Each row was made from one path, in order. Every step used is in the known rows, and no mark comes twice. Write each row's path.
Known rows
varupa, duvotul, mano, nitu, magake: [ 11  25  10  17 -18   6  11  19   8 -24 -39 -28  -5   3  26   9  -9  11
 -48   8 -40   6]
varupa, mano: [-22  14 -29  15   2   4 -21   4  -4  -5   1  15  -4  14  -3  16   3  22
  -9  -5   0   7]
mosu, mano, nitu, magake, varupa: [ 18  33  14  -5 -15  15  -2  19  32  19   2  -7   2  36  11  -2 -23  20
   4   6   7  10]
duvotul, varupa: [ -5 -35  -2  -7  -2  12  -1   3 -10  -1  -1  15 -15   8 -15  14  -7   7
  -4  -2  26  -1]
magake, varupa, duvotul: [-18 -28  17   0 -11  -2  24  17   4  15  -5  -5  -5   0 -14  -7   1  -9
  -6  11  -6   5]
mosu, mano, varupa, duvotul: [  4 -19  -9  15 -21   6   7  10  12  11  30  14  37 -29   3 -21  16   9
   4  11   7  20]
nitu, mano, duvotul, varupa: [-15 -24  15 -22  12   0   1  -5 -20  -4   2   1 -10 -18 -11 -10   8 -12
  19  -4  37 -10]
nitu, magake, varupa, mano: [-25  28   0   7   1  19 -16  14   7  12 -15  12 -39  32  -5  10   2  17
  -6  12 -13  15]
duvotul, varupa, magake, mano, nitu: [ 16  -1   4  13  -7  26  -2 -10  -5 -18  -4 -10 -13  38  18  49  -2  15
   7   2   1  -8]
nitu, mano: [  0 -10   3  -5  22  -9   4  -5   6 -11  10 -15  10 -21   6  -7  16   8
   7  -8  21   5]
varupa, duvotul: [ -3 -26   0   8 -17 -11  17  16   2  -7  -5   1  14 -16  -7   2   9   4
 -22   3  -4  -2]
mano, varupa, magake, nitu: [ 23  19   0  11   4   3   3 -31  15   3  22  11  20 -15  12 -11  11 -26
  21 -14 -19   2]
mano, duvotul, varupa, magake, nitu: [ 20  -5  14 -24  -3  -1   2 -21 -14  -4   4  19   0   3 -12   4 -10 -35
  16 -15   4 -33]
magake, varupa, duvotul, mano, nitu: [-14  10  11   9  -4   7  21  12  -1   1 -23 -38  -6  17  13  -2 -22  -7
 -24   2 -30  12]
duvotul, varupa, magake, nitu: [ 39 -14  12 -13  10  12   7 -25   0 -14  10  14   2  12   1  16  -6 -21
   5 -16   7 -23]
nitu, magake: [  0   3   1   2 -11  -3  -4  15  11  -4 -14   7 -14  -4  -5   8   2  18
 -17   7  -5   4]
mosu, mano, duvotul: [ -8  -4 -18 -15 -17 -18 -18  13  -5  12  22  15  25 -12 -23 -18 -13  11
  11  -1  21  -8]
mosu, mano, varupa, magake, nitu: [ 41  17  -7   2   2   8  -7 -28  23   6  46  17  42 -12  14 -18   7 -11
  27 -13  -1   3]
mosu, mano, duvotul, varupa: [ -4 -27  -7 -24 -15   3 -16  10 -17  11  20  25   7   0 -25  -6 -17   6
  13   0  40 -12]
mosu, mano, varupa: [ -3  -3 -22   9  -9   8 -14   1  11  18  36  17  25 -18  -3 -20   3  17
  19   3  17  23]
magake, nitu: [ 17   9 -17  -8   5  -5  -6  -7   5  -3   2   5  19  -5  -4 -11 -17   0
  -3  -8   0  -9]
duvotul, mano: [-20  -6 -23   2  11  -2  -9   2 -14 -11  -9 -12 -10  -9  -6   0 -18  12
 -22  -4 -14  11]
mano, duvotul, varupa, magake: [ -7 -24  17 -14 -10  -2   5  -9 -17  -1   6  18 -15   4 -17  17   1 -23
  14 -10  13 -21]
duvotul, mano, mosu: [-16 -11 -19  12  14 -26  -1   4 -10  13 -18 -10 -19  11  -5  11  -8   6
 -21   7  -8   8]
mano, duvotul: [-27  -2 -10  -8 -15 -21  -8  12 -15   9  -3   9   2 -14 -23 -10  -8  -4
   6  -1   3  -9]

Which path is each row?
[ -8   6 -14  12  -9  10 -20  19  -2 -10 -21  -3 -26   0  -6  18   6  41
 -11  31 -16   9] -> nitu, magake, mano
[ 43  10  17 -11  34  -9  10 -33  18 -24  20 -13  26 -16  20  -5  17 -18
  16 -24   3 -15] -> varupa, magake, nitu, mano
[  1  10  -6  17 -10   0  14  12  -3 -19 -23 -30  12   0  21   6 -15   6
 -37  -3 -28   5] -> varupa, duvotul, mano, nitu
[-17  -6  20   0  -3   8  16  21  -2   0 -33 -19 -35  -4  -3  -8  -5  -2
 -33  22 -38  15] -> nitu, magake, varupa, duvotul, mano
[ 14  -3  -3  12  -6   5  -3 -15  20  10  46  17  26 -10   9  -5  17   1
  24  -9   7  14] -> mosu, mano, varupa, magake
[-20  -8  -3  -6 -19  17 -21  19 -30  -3 -28  13 -45   4 -21  17   0  21
   3  33  -2  -7] -> nitu, magake, mano, duvotul, varupa
[-18  -2   4 -15  11 -21  -2   0  -9  -2   6  -9   8 -31  -7 -21  13  -6
  17  -7  16  -6] -> nitu, mano, duvotul
[  8  18  35   9 -25   9  27  24  24   8 -29 -19 -10  22  14   4  -4  -1
 -18  13 -21   4] -> mano, nitu, magake, varupa, duvotul
[-27 -23   7   0   3   4  19  13 -12   4 -15 -21 -17  -5  -8 -11 -11  -8
 -24  11 -26  14] -> magake, varupa, duvotul, mano
[-32   3 -23  17   7  10 -11  -8 -13   3   1  -4 -11 -23   4 -17  -4   1
  -4   1 -21  29] -> duvotul, mano, varupa
[-40  22 -27   4  -9  -9 -28   9 -20   2  -3  21  -5   6 -16   3   0   8
   4  -3  -3  -5] -> varupa, mano, duvotul
[ 52 -20  31 -10  37 -12  21 -35  11   1  10  -1   0  16  16  19  24 -31
  21 -10  28 -22] -> duvotul, varupa, magake, nitu, mano, mosu
[ 26  19  19 -21  21 -23   5 -28   2 -13  15 -10  26 -26   9 -19  14 -34
  26 -21  -1 -26] -> varupa, magake, nitu, mano, duvotul
[-18  -1 -10   3 -10 -12 -12  -1 -21  -6   1  -1  -8  -5 -13  16  10   4
  17   9 -18 -13] -> varupa, magake, mano, duvotul
[-22 -26  -1 -17 -13   0  -5   6 -26   7  -6  19 -16  -2 -26   3 -12  -8
   6   0  20 -14] -> mano, duvotul, varupa
[-43  36   1  -3 -11   5 -21  19  -9  20 -19  16 -40  22 -17  -2  -1   0
   7  14 -16   4] -> nitu, magake, varupa, mano, duvotul
[ 31  34  -1   2 -20   6 -11  17  29  -4   3  -1  20  21  18   8 -16  33
 -10   0   8   2] -> mosu, mano, nitu, magake
[-19 -11 -18   7   3  24 -20   1 -17  -7  -2  26 -21  27  -7  27   0  17
  -6  -2  21   4] -> duvotul, varupa, mano
[ 47 -13  28 -20  35  11  13 -37   6 -24  16  -4   9  -3  16   6  15 -24
  18 -20  22 -19] -> duvotul, varupa, magake, nitu, mano
[-23 -30  10  10   6 -20  27  14  -7  28 -25 -19 -27  15  -9   1  -2 -12
 -21  21 -21  11] -> magake, varupa, duvotul, mano, mosu
[-18   7 -26  25   5 -18 -13   6   0  18  -7  17 -14  35  -4  28  12  16
  -6   5   7   3] -> varupa, mano, mosu
[ -9 -27  -7  19   1 -27  19  14  -8   6 -25 -15  -9   0  -2  10   5  -2
 -36  15 -19   2] -> varupa, duvotul, mano, mosu
[ 25  17  28   1 -28  12  18  29  34  12  -4 -11  13  24  15  -4  -8  13
 -11  14  -4   6] -> mosu, mano, nitu, magake, varupa, duvotul
[  3  41  -4  10  -4   9  -8   9   6 -17 -32 -23 -17  14  22  12 -22  19
 -32  -1 -29   9] -> duvotul, mano, nitu, magake
[ 10  20   0 -23  19 -19  -4 -14  -7  -6   5  -8  24 -31  -2 -34   0 -20
  21 -12   8 -17] -> magake, nitu, mano, duvotul
[-13 -16  -2  23 -21   2  17   7   4   8   6   7  13 -31   4 -13  22  -5
  -4  10 -12  19] -> mano, varupa, duvotul
[ 26  11  -1 -13  30  -6   0 -18   9 -14   8 -13  27 -22  11 -21   4  -5
  10 -12  13  -6] -> magake, nitu, mano
[ 11 -34  16  -5   0  10   9 -11   0  -9   9  14 -14  13  -4  29   6  -7
   3 -13  16 -10] -> duvotul, varupa, magake
[ 12  26 -11  11  18  10  -3 -35  -3  -9  10  -5   7 -18  19 -15   0 -25
   4 -14 -39  10] -> duvotul, mano, varupa, magake, nitu
[ 13  -4  12 -33  18   1  -2 -16 -18  -7   2   2   6 -19  -5 -22  -2 -23
  23  -8  28 -23] -> magake, nitu, mano, duvotul, varupa
[-38  12 -12   7   6  12 -13   6  -3  15   1  10 -22  30 -11   8  -4   9
   6   1  -1  14] -> magake, varupa, mano
[ 20  19 -15   2 -14   1  -8   8  19   1  18  -4  38  19  12   4 -22  28
  -1 -12  20   1] -> mosu, mano, nitu
[ 32   5   1  -4  33 -29   9 -17  14   8   1 -12  17  -3   9  -9  14 -10
  11  -1  19  -9] -> magake, nitu, mano, mosu
[-12   0   1  10  17   4   3 -14   7   4  21  -8   9 -36  14 -22  29  -2
  25  -3  13  24] -> nitu, mano, varupa
